Known rows, with every step that occurs:
d u r: [-0.026 -0.241  2.495 -0.543 -0.298  0.608 -0.419 -0.055  1.880  0.706
 -0.054  0.109  0.082 -0.065 -1.545  0.388 -0.189  0.906 -0.032 -0.565
  0.090 -0.753]
r l u: [ 0.373  0.072 -4.034  0.132 -0.346 -0.008  0.207 -0.085 -0.058  0.314
  0.109  1.198  0.564 -0.467 -0.916  0.521  0.532 -0.176  0.304 -0.556
 -1.003 -0.295]
p r l u: [ 0.661 -0.748 -3.007 -0.257 -0.754  0.222  0.934  0.734 -0.097 -0.126
  0.790  1.193  0.585 -1.217 -0.867  0.592  1.072 -0.570  0.078 -1.214
 -0.838 -0.668]
u r: [-0.096  0.004  1.368 -0.465 -0.518  0.228 -0.382 -0.157  1.588  1.031
  0.234  0.226  0.370 -0.340  0.145  0.479 -0.593  0.767  0.070  0.274
  0.049 -0.650]
d l p r: [ 0.187  0.508  1.968 -1.102  0.251 -0.497  0.896 -0.569  1.276 -0.608
  0.467  0.611  0.309 -2.018 -0.238  0.552  1.530 -0.728  0.171 -0.929
  0.781  0.136]
l u r: [ 0.210  0.284 -3.528 -0.622 -0.282  0.219  0.357 -0.039  1.126  0.796
  0.668  0.841  0.286  0.317 -0.731  0.800 -0.068  0.967  0.524  0.028
 -0.163 -0.891]
d u: [ 0.072 -0.353  0.914 -0.074  0.208  0.415 -0.012  0.066  0.071 -0.297
 -0.232 -0.099 -0.349  0.237 -1.610 -0.174  0.344  0.160 -0.058 -0.756
  0.005 -0.213]
l p: [ 0.157  0.785 -0.459 -0.206 -0.031 -0.749  0.759 -0.040  0.787 -0.280
  0.195  0.456  0.227 -0.913 -0.416 -0.338  0.412 -0.054  0.300 -0.177
  0.403  0.204]
g l p r m: [-0.102  1.632  2.504 -1.472 -0.561 -0.472  0.511  0.569  1.197 -0.456
  0.400  0.126  0.385 -2.030  1.013  0.059  1.776 -0.181 -0.257 -1.047
 -0.508  0.382]
g l u r: [ 0.095  0.568 -1.650 -1.065 -1.010  0.359 -0.366 -0.296  0.803  1.385
  0.162  0.631 -0.061  0.653  0.422  0.826 -0.352  1.204  0.431 -0.267
 -0.891 -0.455]
u d l p r: [ 0.312  0.198  1.060 -1.095  0.369 -0.428  0.932 -0.568  0.795 -0.291
  0.294  0.578 -0.054 -0.888  1.491  0.554  0.616 -0.273 -0.010 -0.473
  0.972  0.063]
u d l: [-0.118  0.308  0.004 -0.493  0.822  0.254 -0.568 -1.219  0.232  0.506
 -0.588  0.222 -0.171  0.824  1.934  0.712 -0.401  0.242 -0.043  0.400
  0.454  0.329]
u r l: [-0.092  0.020  1.879 -0.348 -1.260  0.222 -0.860 -0.327  2.115  1.543
 -0.097  0.916  0.984 -1.301 -0.051  0.752 -0.653  0.279 -0.008 -0.121
 -0.642 -0.563]
l p r m: [ 0.151  1.275  0.506 -1.046  0.173 -0.633  1.162  0.812  1.699 -0.949
  0.958  0.383  0.756 -2.541 -0.242 -0.109  2.040 -0.462 -0.054 -0.790
  0.211 -0.075]
g l p: [-0.057  1.091  1.403 -0.743 -0.735 -0.661 -0.042 -0.404  0.325  0.285
 -0.324  0.355 -0.143 -0.576  0.731 -0.169  0.119  0.173  0.091 -0.524
 -0.365  0.593]
d l u r m p: [-0.059  2.206 -5.596 -1.531  1.282  0.298 -1.351 -1.136  1.998  1.426
  0.564  1.360  1.003 -0.748 -0.641  1.271  1.419  1.281  0.084 -0.288
 -0.312 -0.648]
u r l p: [ 0.062  0.793  1.584 -0.604 -1.249 -0.484 -0.214 -0.325  2.868  1.264
  0.134  1.276  1.234 -2.331 -0.550  0.431 -0.147  0.231  0.263 -0.391
 -0.248 -0.389]
p r m l u: [ 0.370 -0.158 -4.556 -0.976  0.203  0.367  0.488  0.749 -0.690 -0.140
  1.253  0.856  1.288 -1.019 -1.262  1.227  1.865 -0.710  0.067 -0.641
 -0.990 -1.015]
u d: [ 0.115 -0.425 -1.015 -0.010  0.134  0.160  0.128  0.063 -0.374  0.406
 -0.191  0.048 -0.204  1.051  1.757  0.040 -0.896  0.301 -0.194  0.506
  0.199 -0.086]
m r p l u: [-0.362 -1.579 -4.868 -0.314 -0.829 -0.243 -0.356  0.274  0.347  1.014
  0.070  1.400  0.864 -0.287  0.565 -0.250  0.512 -0.917  0.070 -1.097
 -0.290 -0.079]
r p l: [-0.479 -0.553  1.578  0.224 -0.574 -0.041 -0.051  0.688  0.748  0.654
 -0.512  0.483  0.651 -1.222  0.440 -0.876 -0.166 -0.856 -0.251 -0.334
 -0.257  0.783]
r m p l u: [-0.086  0.323 -4.724 -0.552  0.193  0.110 -0.227  0.406 -0.717  0.918
  0.438  0.963  1.021 -0.564 -0.476  0.006  2.019  0.078 -0.143 -0.982
 -1.047 -0.018]
p l: [-0.416 -1.072  3.019  0.099 -0.947  0.139  0.048  0.271 -0.262  0.678
 -0.214 -0.046  0.363 -0.397  0.173  0.010  0.541 -0.539  0.056 -0.564
 -0.395  0.293]
m l u: [ 0.370 -0.563 -5.713 -0.204  0.001  0.177  0.000 -0.247 -1.668  0.620
  0.549  0.974  0.728  0.555 -1.340  1.063  0.210 -0.265  0.479 -0.056
 -0.742 -0.793]

Rows:
[ 0.504 -1.446 -0.924 -0.146 -0.763  0.312 -0.597  0.622 -0.359  1.039
  0.577  1.099  0.830 -1.861 -0.157 -0.079  0.384 -0.586 -0.896 -1.165
 -0.637 -0.480] : m p r l
[-0.159 -0.419 -3.112  0.132 -0.221 -0.059  0.649  0.671  0.240  0.531
 -0.124  1.111  0.554 -0.663 -0.285 -0.587  0.223 -0.566  0.235 -0.604
 -0.525  0.503] : r p l u
[ 0.031 -1.213 -3.087 -0.114 -0.586  0.201  0.973  0.362 -1.209  0.771
 -0.006  0.517  0.138  1.367  1.183  0.272  0.168 -0.018  0.374 -0.267
 -0.440 -0.071] : p l u d
[-0.351 -0.734 -2.959 -0.249 -0.297 -0.355 -1.136 -0.066  1.149  0.654
  0.002  0.881  0.487 -0.458  1.321 -0.468 -0.495 -0.715 -0.472 -0.417
  0.332 -0.081] : m r p
[ 0.085  0.913 -6.038 -0.698  0.638  0.208 -0.248  0.027 -0.720  0.134
  0.585  0.906  1.261 -0.276 -1.279  1.172  1.418 -0.180  0.300 -0.065
 -1.061 -0.661] : r m l u
[-0.284  0.606 -1.015 -0.523  0.337  0.165 -0.890 -0.094 -0.180  0.454
  0.169  0.213  1.300 -0.740 -0.489  0.914  0.871 -0.422 -0.147  0.088
 -0.825 -0.396] : r m l
[ 0.211  1.509 -6.611 -1.178  0.650  0.275 -0.766  0.052  1.286  1.313
  0.927  1.185  0.961 -0.504 -0.649  0.524  0.778  1.269 -0.100 -0.218
 -0.556 -1.001] : l u r m p
[ 0.170  1.066 -3.634 -0.517  0.854  0.045  0.162 -1.192  0.185 -0.147
 -0.057  0.711  0.008  0.299 -0.534  1.031  1.166  0.231  0.624 -0.364
 -0.005  0.077] : d l u
[-0.275 -1.936 -5.973 -0.264 -0.792 -0.171 -0.299  0.352 -0.146  1.424
 -0.130  1.395  0.575  0.857  2.431 -0.194 -0.463 -0.674 -0.100 -0.635
 -0.087 -0.157] : m r p l u d
[ 0.159 -0.030 -1.054 -0.357 -0.303 -0.623  0.027 -0.256 -0.435  0.295
  0.360  0.858  0.938 -0.943 -1.057  0.391  0.132 -0.604  0.245 -0.074
 -0.186 -0.330] : m l p
[-0.010  0.995 -3.130 -1.028 -0.474  0.188 -0.600 -0.002  1.942  1.538
 -0.184  1.129  0.135 -0.011  0.698 -0.006 -1.137  0.867  0.103 -0.082
 -0.733  0.079] : g l u r p
[ 0.242 -1.426 -6.911 -0.288 -0.930 -0.157 -0.670 -0.457 -0.399  1.197
  0.140  1.679  0.575  1.081  1.675  0.916 -0.133 -0.248  0.016 -0.613
 -0.565 -0.897] : m r l u d
[-0.046  1.098 -3.038 -0.501  0.984  0.046 -1.117  0.200  0.122  0.524
  0.324  0.382  0.662 -0.663  0.040 -0.241  0.886  0.406 -0.664 -0.255
 -0.394  0.008] : r m p
[-0.032  0.446  1.010 -0.840  0.152  0.188  0.533  0.947  0.875 -0.761
  0.744 -0.114  0.561 -1.581  0.197  0.273  1.523 -0.348 -0.347 -0.570
 -0.183 -0.302] : p r m
[-0.175 -1.272 -0.780 -0.112 -1.426 -0.241 -1.537 -0.667  0.537  1.065
 -0.195  1.094  0.895 -0.737  0.663  0.717  0.107 -0.789 -0.283 -0.975
 -0.572 -0.537] : m r l
[ 0.445 -0.945  0.116 -0.714 -0.718 -0.341  0.711  0.489 -0.515  0.078
  0.970  0.776  0.969 -1.723 -1.012  0.547  0.770 -1.088  0.000 -0.692
 -0.004 -0.739] : m l p r
[ 0.008 -0.157 -5.938 -0.546  0.313  0.239 -0.145  0.426 -1.145  1.289
  0.195  1.034  0.774  0.567  1.206  0.086  0.938  0.483 -0.298 -0.424
 -0.842 -0.044] : r m p l u d
[-0.169 -1.426  0.388  0.061 -0.614  0.108 -0.781  0.238 -1.145  1.567
 -0.022  0.445  0.549 -0.407  0.030 -0.344  0.292 -0.306 -0.474 -0.712
 -0.455  0.178] : m p l
[ 0.173 -0.155 -5.849 -0.593 -0.154  0.300 -0.603  0.112  1.034  1.740
  0.504  1.751  1.284 -0.542 -1.131  0.666 -1.096  0.112  0.250  0.383
 -0.537 -0.936] : m l u r p
[-0.588  0.044  1.297 -0.933 -0.559  0.370 -1.358  0.292  1.402  2.123
  0.253  0.550  1.479 -1.485  0.309  0.236  0.893  0.556 -0.449 -0.490
 -0.690 -0.378] : u r m p l
[ 0.285  0.080 -3.946 -0.616 -0.357  0.284  0.042 -0.242 -1.277  0.733
 -0.250  0.481 -0.688  2.181  2.016  0.323 -0.757  0.826  0.087  0.036
 -0.779  0.096] : g l u d
[ 0.429 -0.091 -6.182 -0.102  0.390  0.118  0.803  0.124 -0.894  0.120
  0.251  0.598 -0.346  1.715  0.999  0.297 -0.470  0.582  0.254  0.289
 -0.107 -0.348] : l u d
[-0.349  0.712  0.037 -1.060 -0.240  0.342 -1.335 -0.232  1.355  1.514
  0.431  0.521  1.650 -1.180 -0.303  1.418  0.274  0.317 -0.041  0.310
 -0.758 -1.024] : u r m l
[-0.252  1.622 -0.079 -1.414 -0.297 -0.427 -0.589 -0.260  2.177  1.140
  0.662  0.907  1.882 -2.045 -0.817  1.042  0.705  0.207  0.206  0.134
 -0.396 -0.872] : u r m l p
[-0.080 -0.799 -1.686 -0.089 -0.667  0.076  0.750  0.265 -0.807  0.449
  0.182  0.614  0.365  0.075 -0.685  0.255  1.102 -0.249  0.542 -0.689
 -0.664  0.030] : p l u
[-0.798 -1.775  0.186 -0.140 -1.179 -0.314 -1.105  0.162  0.706  1.386
 -0.355  0.821  0.890 -0.881  1.344 -0.492 -0.027 -1.202 -0.336 -0.916
 -0.058  0.303] : m r p l
[ 0.205  0.102  2.604 -0.925 -1.091 -0.443  0.693  0.387  0.379 -0.046
  0.375  0.307 -0.097 -1.220  0.927 -0.157  0.660 -0.374 -0.167 -1.074
 -0.208  0.218] : g l p r
[-0.074 -0.740 -4.478  0.049 -0.150  0.060  0.708  0.687 -0.166  0.855
 -0.252  1.097  0.321  0.546  1.267 -0.532 -0.607 -0.268  0.031 -0.081
 -0.290  0.399] : r p l u d
[ 0.165  0.351 -2.816 -0.572 -0.509  0.130 -0.022 -0.253 -0.879  0.339
 -0.192  0.472 -0.366  1.065  0.314  0.351  0.150  0.444  0.295 -0.492
 -0.987  0.217] : g l u
[ 0.202  0.453 -6.944 -0.667  0.609  0.326 -0.109  0.015 -1.220  0.549
  0.417  0.866  1.011  0.841  0.469  1.288  0.486  0.118  0.123  0.398
 -0.889 -0.717] : r m l u d
[ 0.034 -0.479 -0.006 -0.830 -0.092  0.363 -0.177  0.692 -0.226  0.140
  0.829  0.255  1.368 -1.631 -0.423  0.984  1.451 -0.928 -0.369 -0.434
 -0.723 -0.798] : p r m l
[-0.463 -0.009 -0.081 -0.415 -0.012  0.082 -1.024  0.413 -0.300  1.168
  0.096  0.362  1.037 -1.170  0.396 -0.217  1.492 -0.166 -0.581 -0.731
 -0.755  0.260] : r m p l
[ 0.060  1.156 -0.397 -0.822  0.733 -0.646  0.207 -1.317  0.926  0.053
 -0.375  0.623 -0.030 -0.199  1.549  0.447  0.079  0.107  0.254  0.183
  0.834  0.466] : u d l p
[-0.009 -0.390  2.667 -0.389 -0.989  0.621 -0.910 -0.237  2.218  1.255
 -0.394  0.741  0.677 -1.141 -1.676  0.592 -0.085  0.515 -0.169 -0.859
 -0.548 -0.702] : d u r l
